What can hang from each mark:
X: E H P U
E: X Y
P: X Y
U: X
Y: E P
H: X Y

Each row was made from one small tree. Brackets hold a mark, then the marks that hang from it, in alphabetical order. Every link used is in the known rows. Write each row's tree.
Known rows:
{Y E P}: [-0.22  0.20 -1.42  0.00  1.15  0.20  0.61 -1.47 -1.02 -1.10 -1.83  1.56
  2.56  0.19 -0.87 -1.43  0.15  1.00 -3.69]
{E Y}: [-0.02  1.14  0.37  1.33  0.14 -1.60 -2.04  0.27 -2.81 -0.09  3.45  0.52
  1.00  0.41 -0.16 -1.92 -3.64 -0.80 -2.51]
{H X Y}: [-3.27 -0.48 -3.81  5.05 -2.40 -0.29  3.41  1.95 -1.65  2.05  1.30  0.18
 -2.13  1.84 -0.16 -2.30 -0.88  2.14 -2.44]
{P {X E H U} Y}: [-2.53  1.05 -0.93  4.01 -1.97 -3.07  1.36  2.50 -3.63 -0.03  2.32  1.18
  3.46 -0.61 -5.24 -1.96  1.08  0.41 -2.02]
{Y {P {X U}}}: [-0.44  0.67 -1.82  1.32  0.49  0.19  0.28  0.02 -2.30 -0.20  1.07  1.45
  3.42 -0.19 -4.15 -1.33  2.01  1.54 -3.88]
{U {X E H}}: [-1.33 -1.05  2.15  3.00 -1.98 -0.71  1.30  1.25 -3.21  0.13 -0.47 -0.81
 -0.79  1.12 -2.71 -4.34 -1.68  1.17 -5.35]
{E {X U} Y}: [-0.20  0.85 -0.03 -0.04  1.08 -2.55 -2.62 -1.56 -5.88 -0.46  2.95  1.11
  1.02  1.74 -2.95 -3.80 -3.42 -0.60 -5.41]
{Y {P {X E}}}: [-0.75 -0.25 -0.80  1.23 -1.30  0.23  0.10  0.35 -1.84 -0.90  1.81  1.25
  3.13  0.72 -3.15 -2.24  0.96  1.21 -4.69]
{Y E}: [-0.95 -0.44  0.42  0.74 -0.41 -0.24  0.17 -0.19  0.63 -0.50 -1.60  0.72
  1.66 -0.33  0.78 -0.75 -1.91  1.06 -1.84]
{E {X H}}: [-1.55 -0.60  0.87 -0.29  0.27 -1.10 -0.66  0.69 -3.38 -0.47 -1.84  0.29
  0.08  1.24 -1.29 -3.82 -2.63 -0.38 -3.16]
{X E {H Y}}: [-3.75  1.85 -0.38  5.08 -2.96 -0.82  0.90  0.73 -1.45  1.61 -0.40  0.66
  0.36  2.17 -2.12 -5.45  0.31  0.55 -3.43]
{P {X E}}: [-1.81 -1.41  1.48  2.08 -3.86 -0.45 -0.12  1.78 -0.50 -0.56  2.69  0.54
  2.73  0.17 -2.00 -1.83 -0.91  1.67 -3.57]
{E {X H P U} Y}: [-0.11  0.84  0.04 -0.09  2.03 -2.75 -1.78 -2.43 -6.25  0.16  0.49  1.66
  2.02  1.89 -4.87 -6.11 -2.02 -1.15 -5.75]
{H Y}: [-2.52  0.85 -2.30  4.56 -2.47 -0.18  0.00  1.72 -1.21  1.74  1.03  0.69
  0.45  1.61  0.61 -1.88 -0.76  1.26 -1.60]
{E X Y}: [-0.17 -0.61  0.94 -0.92  0.01 -2.58 -2.86 -0.46 -5.51 -1.34  3.08  0.67
  0.32  1.84 -0.40 -3.50 -5.11 -0.99 -4.96]
{P {X U} Y}: [-1.31  0.33 -1.71  3.06 -1.20 -2.53  0.50  3.13 -3.20 -0.17  3.15  1.12
  3.77 -1.33 -3.47  0.71  0.16  0.71 -0.57]
{Y {E {X H U}} P}: [-1.01  0.49 -1.53 -0.90  2.39 -0.95  0.63 -2.79 -3.66 -1.14 -3.39  1.89
  2.16  0.94 -3.23 -3.70  0.82  1.07 -5.50]
{Y {P X}}: [-0.36 -0.38 -1.17  0.67 -0.22  0.25  0.20  0.75 -2.05 -0.76  1.09  1.16
  2.98 -0.10 -2.35 -1.14  0.81  1.22 -3.54]
{P {X {H Y}}}: [-3.10 -0.77  0.07  2.66 -2.56 -1.42  0.82  2.40 -2.41  0.42  0.26  0.37
  1.77 -0.48 -0.81 -2.40  0.24  2.17 -2.06]
{X {H Y} U}: [-3.21  3.60 -2.52  5.25  0.88 -0.95  1.13 -0.07 -2.36  2.84 -1.86  0.90
  1.08  0.46 -4.21 -3.90  2.30  1.23 -1.76]

Write each row's tree:
[-0.01  1.32 -0.93  0.87  0.84 -1.83 -1.43 -0.74 -4.55 -0.58  3.97  1.38
  2.62  0.26 -2.68 -2.28 -0.98  0.24 -4.63]
{E {Y {P {X U}}}}
[ 0.14  1.27 -1.27 -0.58  2.19 -2.34 -2.38 -2.47 -7.03 -0.94  2.82  1.70
  1.51  2.12 -4.15 -4.21 -1.97 -0.65 -6.68]
{E {X U} {Y P}}
[-0.41 -1.66  1.88  2.85 -1.86 -0.30  1.42  0.38 -2.77  0.60 -1.21 -0.20
  0.76  1.67 -4.08 -5.27 -1.03  0.67 -5.90]
{U {X E H P}}
[-0.15 -1.38  1.96  2.49 -1.61 -1.27  0.75 -0.20 -4.39  0.28  0.29  0.04
  0.61  1.75 -3.93 -5.83 -1.98  0.26 -6.66]
{U {X {E Y} H P}}
[-2.62  1.03 -3.34  4.48 -2.59 -0.35  0.55  0.49 -2.81  1.21  1.89  1.64
  2.21  1.96 -2.59 -2.92  2.07  2.28 -4.40]
{H {Y {P {X E U}}}}
[-3.51  4.24 -2.60  5.99 -0.59 -0.70  1.42 -1.39 -2.71  2.35 -0.63  1.59
  1.73  2.28 -6.54 -6.16  3.55  1.14 -5.13]
{X E {H {Y P}} U}
[-3.38  1.64 -5.49  6.14 -1.76 -0.13  3.94 -0.66 -2.74  2.35  1.92  1.42
 -0.60  3.13 -5.01 -4.30  2.47  2.47 -5.87]
{H {X E U} {Y P}}
[-3.36  0.97 -4.76  5.96 -1.32 -0.38  3.55  0.89 -1.95  2.94  1.24  0.60
 -1.42  1.70 -2.68 -2.39  0.78  2.55 -2.84]
{H {X U} Y}
[ 0.93 -2.25  0.21  2.40 -1.11 -0.69  0.89  1.90 -3.29  0.18  0.35  0.01
  1.21  0.85 -2.49 -1.79 -2.18  0.18 -3.45]
{U {X {P Y}}}
[-1.62 -1.19  0.96 -0.73  0.08 -1.26  0.05 -0.71 -1.83 -1.14 -3.16  0.76
  0.88  0.49  0.19 -2.81 -2.46  0.80 -3.26]
{Y {E {X H}}}
[-1.95  0.03  0.52  2.97 -2.82 -0.53  0.05  0.74 -0.81  0.27  2.60  0.99
  3.41  0.12 -4.47 -2.08  0.76  2.07 -4.08]
{P {X E U}}
[-0.76  0.43 -1.08  0.97  1.53 -1.65  0.02 -0.33 -4.20  0.45 -1.93  1.58
  2.42  1.38 -5.23 -4.26 -0.48 -1.13 -3.34]
{E {X H {P Y} U}}
[-1.67  2.35  0.63  2.41 -0.41 -1.67 -0.29 -0.90 -3.41 -0.08  1.21  0.90
  1.10  1.62 -3.47 -5.84 -0.71 -0.94 -5.06]
{X {E {Y P}} H}
[-0.67 -1.26  0.68 -0.32  0.38 -0.61 -0.50 -0.17 -2.88 -0.06 -2.59  0.98
  1.51  1.66 -2.65 -4.79 -1.97 -0.87 -3.68]
{E {X H P}}
[-3.63  0.79 -0.30  4.31 -3.03 -1.39  1.05  0.76 -2.37  1.13  1.17  1.03
  2.68  0.48 -4.54 -3.93  2.09  2.52 -4.14]
{P {X E {H Y} U}}
[-2.40 -0.21 -2.28  3.06 -1.88 -0.99  0.23 -0.68 -2.29  1.12 -0.92  1.66
  1.64  2.21 -0.60 -3.24 -0.40  1.88 -3.81]
{H {Y {E {X P U}}}}
[-0.88  0.78 -1.50  1.86 -0.58  0.20  0.28 -0.37 -2.05 -0.27  1.71  1.57
  3.57  0.63 -4.91 -2.41  2.14  1.42 -5.03]
{Y {P {X E U}}}
[-1.74  0.45 -1.21  3.89 -2.79 -2.50  0.58  2.61 -2.81 -0.29  4.07  1.39
  3.91 -0.26 -4.71 -0.72  0.36  0.56 -2.19]
{P {X E U} Y}
[ 0.28  2.26 -0.47  3.71 -0.51 -0.40 -1.06 -2.91 -1.22  1.64  2.71  2.35
  4.51  2.29 -7.47 -5.31  0.45 -0.86 -6.00]
{X {E Y} P U}
[ 0.24 -0.14 -0.40 -1.40  1.07 -2.30 -2.50 -1.45 -6.70 -1.75  2.85  1.21
  0.90  2.28 -1.64 -3.96 -3.67 -0.97 -6.23]
{E X {Y P}}
[-0.65 -1.02 -0.94  2.69 -1.51 -0.30  2.32 -0.30 -0.90  0.82  2.39  0.81
  0.15  2.04 -3.55 -4.04 -1.96 -0.07 -4.74]
{H {X {E Y} P}}
[-1.97  2.05  1.46  2.74 -1.14 -1.82 -0.54 -0.25 -2.58  0.22  1.27  0.54
  0.66  1.31 -2.67 -5.54 -1.76 -0.89 -4.13]
{X {E Y} H}
